Each row comes from the steps of one path. Every step used is in the known rows, and no mark comes twice. Write the path behind each row, first mark first.
Known rows:
mifuf -> digeru -> sesi -> vavu -> nemef -> pami: [.00,.02,-.09,-.01,.10,-.17,.27,-.19,-.02,.07,.22,.27,.04,.00,-.29,-.07,-.01,-.11,-.01,-.09,.12,.01,-.11,-.04,-.17]
pami -> sesi -> vavu -> nemef: [.00,.03,-.17,.09,.10,-.06,.59,-.07,.01,-.02,.24,.15,.03,.01,.28,-.03,-.11,-.08,.01,.01,.07,.06,-.26,-.05,-.09]
pami -> nemef -> vavu: [-.07,-.06,.04,.04,-.13,-.17,.34,-.02,.04,.06,.09,.32,.08,.04,.38,.00,.05,-.07,-.11,.00,.10,.12,-.10,-.01,-.09]
vavu -> nemef -> pami: [.08,.12,-.14,-.10,.11,-.11,.14,-.12,.03,.00,.04,.13,.00,.02,.20,-.06,-.07,-.04,-.03,-.04,-.02,.12,-.05,.02,-.14]
digeru -> sesi -> vovepu -> nemef -> pami: [.16,-.10,-.17,-.25,.00,-.06,-.12,-.07,.27,.10,-.20,-.25,.01,.10,.00,-.16,.07,.02,-.07,-.08,.12,.11,-.02,.05,.00]
rezi -> sesi: [-.03,.06,-.11,-.07,-.02,.06,-.02,.00,-.04,-.04,-.03,-.05,-.04,.01,.10,-.03,-.17,.00,.02,.00,-.01,-.07,.01,.05,-.04]
sesi -> vavu: [-.08,-.06,-.05,.09,.03,.02,.15,-.04,.02,.00,.14,.24,.01,-.03,.04,.05,.04,-.07,.01,.00,-.03,-.02,-.17,.00,-.02]
nemef -> vavu -> sesi -> digeru -> mifuf -> pami: [-.16,-.10,-.09,-.02,-.07,-.03,.16,.03,.09,.08,.24,.36,.04,.01,-.26,-.02,-.16,.00,-.03,-.02,.13,.12,-.31,.00,-.05]
mifuf -> digeru: [-.04,.02,.11,.14,-.04,-.03,.01,-.01,-.09,.04,.10,-.03,.01,.01,-.44,-.01,.03,.01,.00,.01,.10,-.04,.00,-.05,-.02]
rezi -> sesi -> digeru: [-.06,-.07,-.22,.16,.03,.05,-.08,.13,.01,-.06,-.08,.05,-.03,.00,.09,-.03,-.22,.06,-.03,-.02,.11,-.07,.00,.05,-.07]
vovepu -> nemef: [.08,.01,.00,.04,-.10,-.04,-.09,-.02,.12,.03,.02,-.23,.03,.03,-.11,-.03,.10,.06,-.05,-.01,.10,.08,.00,.05,.01]
pami -> mifuf -> digeru -> sesi -> rezi: [.05,-.12,.26,-.18,-.07,-.07,.15,-.14,-.16,.06,-.01,-.30,.08,-.04,-.24,-.12,-.05,-.15,.07,-.10,.03,-.05,-.03,-.13,-.10]
mifuf -> digeru -> sesi: [.01,-.06,.10,-.03,-.01,-.07,-.01,-.03,-.08,.08,.05,-.11,.04,.01,-.52,-.05,.04,-.01,.03,-.05,.17,-.08,.11,-.07,-.02]
sesi -> vavu -> nemef -> pami -> mifuf: [.06,.09,-.06,-.10,.10,-.15,.47,-.27,.04,.00,.17,.33,.03,-.04,.43,-.02,-.01,-.18,-.01,-.09,-.12,.17,-.30,-.03,-.21]
mifuf -> pami: [-.06,.03,-.09,-.05,-.05,.05,.02,-.07,-.01,.03,.21,.03,-.04,.00,-.02,-.02,.00,-.08,.05,.02,.06,.05,-.07,-.07,-.01]
rezi -> sesi -> digeru -> mifuf -> pami -> nemef: [-.15,-.13,-.27,.07,-.15,-.06,.17,.04,.01,.00,.31,.42,-.06,-.02,.14,-.06,-.27,-.04,-.01,-.10,.26,.18,-.14,-.03,-.09]
digeru -> mifuf: [-.02,-.08,.07,-.10,-.07,-.03,-.04,-.04,.02,.00,.08,.17,-.01,-.05,-.31,.01,-.05,.02,.02,-.06,.00,.06,-.06,.01,.02]
pami -> sesi -> digeru: [.00,-.12,-.16,.20,.12,.00,.09,.17,.03,-.03,-.03,.05,.03,.01,-.01,-.04,-.16,.11,-.04,.02,.22,.01,-.08,-.05,.01]
digeru -> sesi -> vavu -> nemef -> pami -> mifuf: [.12,.01,-.07,-.26,.12,-.18,.38,-.29,.05,.05,.13,.26,.06,-.04,.39,-.07,-.01,-.19,.01,-.15,-.05,.12,-.20,-.03,-.20]
digeru -> sesi -> vavu -> nemef: [.01,-.04,-.11,-.05,.04,-.11,.38,-.12,.04,.04,.21,.14,.05,-.02,.24,-.05,.01,-.13,.02,-.08,.05,.01,-.08,-.01,-.11]
digeru -> sesi -> vavu: [-.03,-.12,-.06,-.07,.03,-.05,.12,-.05,.03,.03,.10,.17,.05,-.02,.02,-.01,.05,-.09,.02,-.06,.04,-.07,-.08,-.01,-.01]
digeru -> sesi: [.06,-.08,.00,-.16,.02,-.04,-.04,-.01,.00,.05,-.04,-.06,.03,.00,-.01,-.05,.00,-.01,.01,-.06,.07,-.04,.10,-.01,.01]
vovepu -> nemef -> pami -> sesi -> vavu: [.04,.02,-.21,-.01,.07,-.07,.10,-.09,.15,.01,.06,.13,.04,.05,-.12,-.04,-.03,.04,-.08,.00,.15,.11,-.29,.02,-.02]
nemef -> pami: [.03,.03,-.09,-.09,.10,-.03,-.13,-.06,.03,.00,-.09,.16,-.01,.02,-.06,-.02,-.06,.01,-.04,-.02,.00,.02,-.03,.02,-.04]
vavu -> nemef -> pami -> mifuf: [.15,.12,-.01,-.19,.09,-.15,.28,-.23,.02,.01,.03,.09,.02,-.01,.36,-.07,-.06,-.10,-.01,-.09,-.09,.17,-.12,-.02,-.20]
pami -> nemef -> vavu -> sesi: [-.05,.03,.02,.00,-.08,-.13,.50,.04,.03,.11,.08,.22,.09,.10,.43,-.02,-.08,-.04,-.11,.03,.05,.14,-.19,.06,-.04]
pami -> mifuf -> digeru -> sesi -> vovepu -> nemef: [.16,-.13,.14,-.08,-.16,-.11,.20,-.11,.14,.14,-.03,-.46,.06,.06,-.19,-.17,.17,-.05,-.02,-.11,.16,.12,-.05,-.07,-.04]
digeru -> mifuf -> pami -> nemef -> vavu: [-.16,-.11,.02,-.11,-.24,-.17,.32,-.15,.07,.07,.37,.53,.03,.00,.10,-.01,.00,-.12,-.03,-.05,.16,.23,-.22,-.07,-.08]
vavu -> sesi -> digeru -> mifuf: [-.03,-.10,-.06,.05,.05,.00,.08,.14,.04,.04,.04,.16,.01,-.01,-.25,-.03,-.21,.10,-.03,-.04,.07,.09,-.16,.07,.03]
digeru -> mifuf -> pami: [-.10,-.04,-.02,-.16,-.11,.02,-.04,-.12,.02,.02,.28,.20,-.04,-.05,-.30,.00,-.06,-.06,.08,-.05,.05,.09,-.11,-.06,.01]

Which path is each row?
[-.09,-.16,-.02,.09,-.09,-.17,.40,.11,.08,.10,.13,.48,.09,.03,.12,-.02,-.16,.03,-.14,-.05,.17,.21,-.28,.06,-.05] | pami -> nemef -> vavu -> sesi -> digeru -> mifuf
[.10,.14,.08,-.04,.05,-.19,.28,-.25,-.06,.05,.13,.06,.02,.00,-.09,-.08,-.01,-.09,.00,-.09,.00,.14,-.13,-.07,-.21] | vavu -> nemef -> pami -> mifuf -> digeru
[.09,-.06,.24,-.12,-.04,-.10,.14,-.14,-.08,.09,.06,-.13,.06,-.03,-.32,-.07,.06,-.08,.05,-.11,.08,-.01,.03,-.11,-.08] | pami -> mifuf -> digeru -> sesi
[.02,-.14,.03,-.23,-.01,.00,-.03,-.01,-.07,.01,-.09,-.25,.04,-.01,.03,-.11,-.10,-.10,.04,-.04,.00,-.07,.05,-.04,-.02] | digeru -> sesi -> rezi
[-.07,.10,-.22,.04,.01,-.05,.39,-.10,-.01,-.05,.21,.17,-.03,-.01,.40,-.02,-.16,-.11,.02,-.02,-.04,-.02,-.18,.05,-.16] | rezi -> sesi -> vavu -> nemef
[.15,.07,.09,-.20,.08,-.22,.27,-.26,-.05,.09,.09,.01,.05,.00,-.08,-.13,-.03,-.11,.02,-.14,.09,.09,-.01,-.09,-.21] | vavu -> nemef -> pami -> mifuf -> digeru -> sesi
[-.04,-.20,-.08,.08,.05,-.01,.06,.12,.06,-.03,.04,.22,.02,-.03,-.29,-.03,-.22,.12,-.02,-.05,.21,.07,-.15,-.05,.02] | pami -> sesi -> digeru -> mifuf
[-.10,.06,-.07,-.04,-.13,-.10,.53,-.03,.01,.14,.29,.25,.06,.09,.41,-.03,-.08,-.14,-.06,.04,.10,.20,-.24,-.01,-.06] | mifuf -> pami -> nemef -> vavu -> sesi
[.00,.00,.07,.02,-.17,-.12,.00,-.06,.18,.05,.01,-.07,.09,.06,-.10,-.01,.16,.05,-.11,.00,.10,.07,-.09,.04,-.05] | vovepu -> nemef -> vavu
[.09,.07,-.09,-.06,.00,-.09,-.23,-.08,.15,.03,-.07,-.07,.01,.05,-.17,-.04,.06,.06,-.08,-.03,.08,.13,-.04,.06,-.03] | vovepu -> nemef -> pami
[-.02,.00,-.21,-.04,.17,.01,.17,-.07,.04,-.02,.04,.37,.01,.02,-.01,.00,-.14,-.02,-.03,.02,.05,.03,-.29,-.03,-.03] | nemef -> pami -> sesi -> vavu
[-.02,-.03,-.02,-.10,-.02,.03,.38,.05,.13,.10,-.10,-.04,.04,.13,.28,-.08,-.05,-.04,-.07,.06,-.08,.04,-.25,.06,-.01] | nemef -> vavu -> sesi -> vovepu
[-.11,.02,-.17,.03,.00,.06,.15,-.03,-.02,-.06,.09,.22,-.04,-.01,.16,.01,-.13,-.07,.01,.00,-.05,-.10,-.17,.04,-.07] | rezi -> sesi -> vavu
[.11,.12,-.20,-.10,.17,-.10,.29,-.08,.03,-.02,.04,.08,.01,.06,.20,-.10,-.20,.01,-.04,-.01,.08,.12,-.11,-.04,-.11] | vavu -> nemef -> pami -> sesi
[.06,.00,-.30,.13,.24,-.10,.24,.04,.06,-.02,.02,.15,.02,.04,.22,-.09,-.24,.07,-.07,-.03,.21,.13,-.14,-.03,-.13] | vavu -> nemef -> pami -> sesi -> digeru
[.09,-.05,-.25,.13,.11,-.08,-.14,.07,.18,.00,-.11,-.03,.04,.07,-.20,-.09,-.12,.18,-.13,-.02,.30,.15,-.12,.00,-.02] | vovepu -> nemef -> pami -> sesi -> digeru
[.10,.01,-.10,-.03,-.06,.04,.22,.08,.20,.11,-.08,-.44,.01,.14,.18,-.12,.01,.04,-.07,.04,.02,.13,-.17,.11,.08] | vavu -> sesi -> vovepu -> nemef
[-.07,.06,-.26,.04,.03,-.03,.63,-.13,.01,.00,.45,.21,-.01,.01,.31,-.04,-.12,-.15,.06,.02,.12,.10,-.31,-.11,-.10] | mifuf -> pami -> sesi -> vavu -> nemef
[.17,.01,.13,-.20,-.04,-.18,-.11,-.24,.07,.12,-.02,-.19,.08,.02,-.49,-.11,.10,-.01,-.04,-.13,.17,.10,.00,-.04,-.11] | vovepu -> nemef -> pami -> mifuf -> digeru -> sesi
[-.03,.07,.05,-.08,-.01,-.02,.26,.01,.02,.07,.00,.05,.07,.07,.05,-.01,-.07,-.01,-.06,.06,-.05,.00,-.17,.06,-.03] | nemef -> vavu -> sesi
[-.01,.07,-.20,.01,.13,-.10,.28,-.16,.03,.00,.17,.39,.00,-.01,.25,-.02,-.02,-.10,-.02,-.04,-.04,.09,-.23,.02,-.15] | sesi -> vavu -> nemef -> pami
[-.12,-.01,-.20,.01,.03,.05,.34,-.06,.00,.00,.32,.23,-.01,.00,.02,.01,-.08,-.11,.05,.05,.12,.04,-.30,-.11,.00] | mifuf -> pami -> sesi -> vavu
[-.02,-.05,-.17,-.09,-.04,.11,.11,.04,.08,-.02,-.14,-.15,-.07,.06,.36,-.10,-.15,-.04,.01,.00,-.03,-.03,-.06,.05,-.03] | rezi -> sesi -> vovepu
[.09,.05,.03,-.20,.08,-.07,.00,-.18,.02,.01,-.08,.12,.01,-.02,.12,-.03,-.04,-.06,-.01,-.06,-.07,.11,-.12,-.03,-.10] | nemef -> pami -> mifuf
[-.14,-.15,-.13,.07,-.07,.00,-.08,.00,.06,.01,.25,.28,-.03,-.07,-.33,-.01,-.07,.01,.03,-.07,.18,.11,-.12,-.06,-.01] | sesi -> digeru -> mifuf -> pami
[.12,.02,-.27,-.11,.16,-.05,.43,-.05,.14,.01,-.05,-.03,-.02,.11,.45,-.16,-.18,-.03,-.04,.00,.05,.15,-.19,-.03,-.09] | vavu -> nemef -> pami -> sesi -> vovepu
[.03,-.06,.09,-.14,.07,-.12,.14,-.25,-.05,.08,.09,.28,.06,-.03,-.32,-.04,.04,-.14,.00,-.12,.04,.01,-.18,-.09,-.14] | nemef -> pami -> mifuf -> digeru -> sesi -> vavu
[.05,.06,.13,-.05,.05,-.09,.05,-.19,-.09,.05,.00,.12,.01,-.01,-.32,-.03,.00,-.06,.00,-.07,.01,.08,-.11,-.08,-.12] | nemef -> pami -> mifuf -> digeru
[-.07,-.03,.04,-.06,-.10,-.10,.53,.04,-.06,.08,.03,.04,.10,.08,.53,-.08,-.17,-.13,-.09,.04,-.02,.11,-.24,.02,-.08] | pami -> nemef -> vavu -> sesi -> rezi
[-.10,-.10,-.06,-.26,-.08,.06,.17,-.08,-.07,-.03,.23,-.02,-.02,-.03,-.24,-.10,-.28,-.09,.10,.00,.08,.09,-.23,-.13,.00] | digeru -> mifuf -> pami -> sesi -> rezi
[.02,-.16,.03,-.01,-.03,-.02,.11,.02,.03,.10,-.05,-.20,.01,.07,-.27,-.13,.05,-.04,.01,-.05,.13,-.05,.02,-.06,.00] | mifuf -> digeru -> sesi -> vovepu
[-.01,-.16,-.17,-.02,.17,-.05,-.06,.06,.09,-.03,-.05,.37,.00,-.02,-.36,-.05,-.27,.13,-.07,-.06,.19,.12,-.17,-.02,-.02] | nemef -> pami -> sesi -> digeru -> mifuf
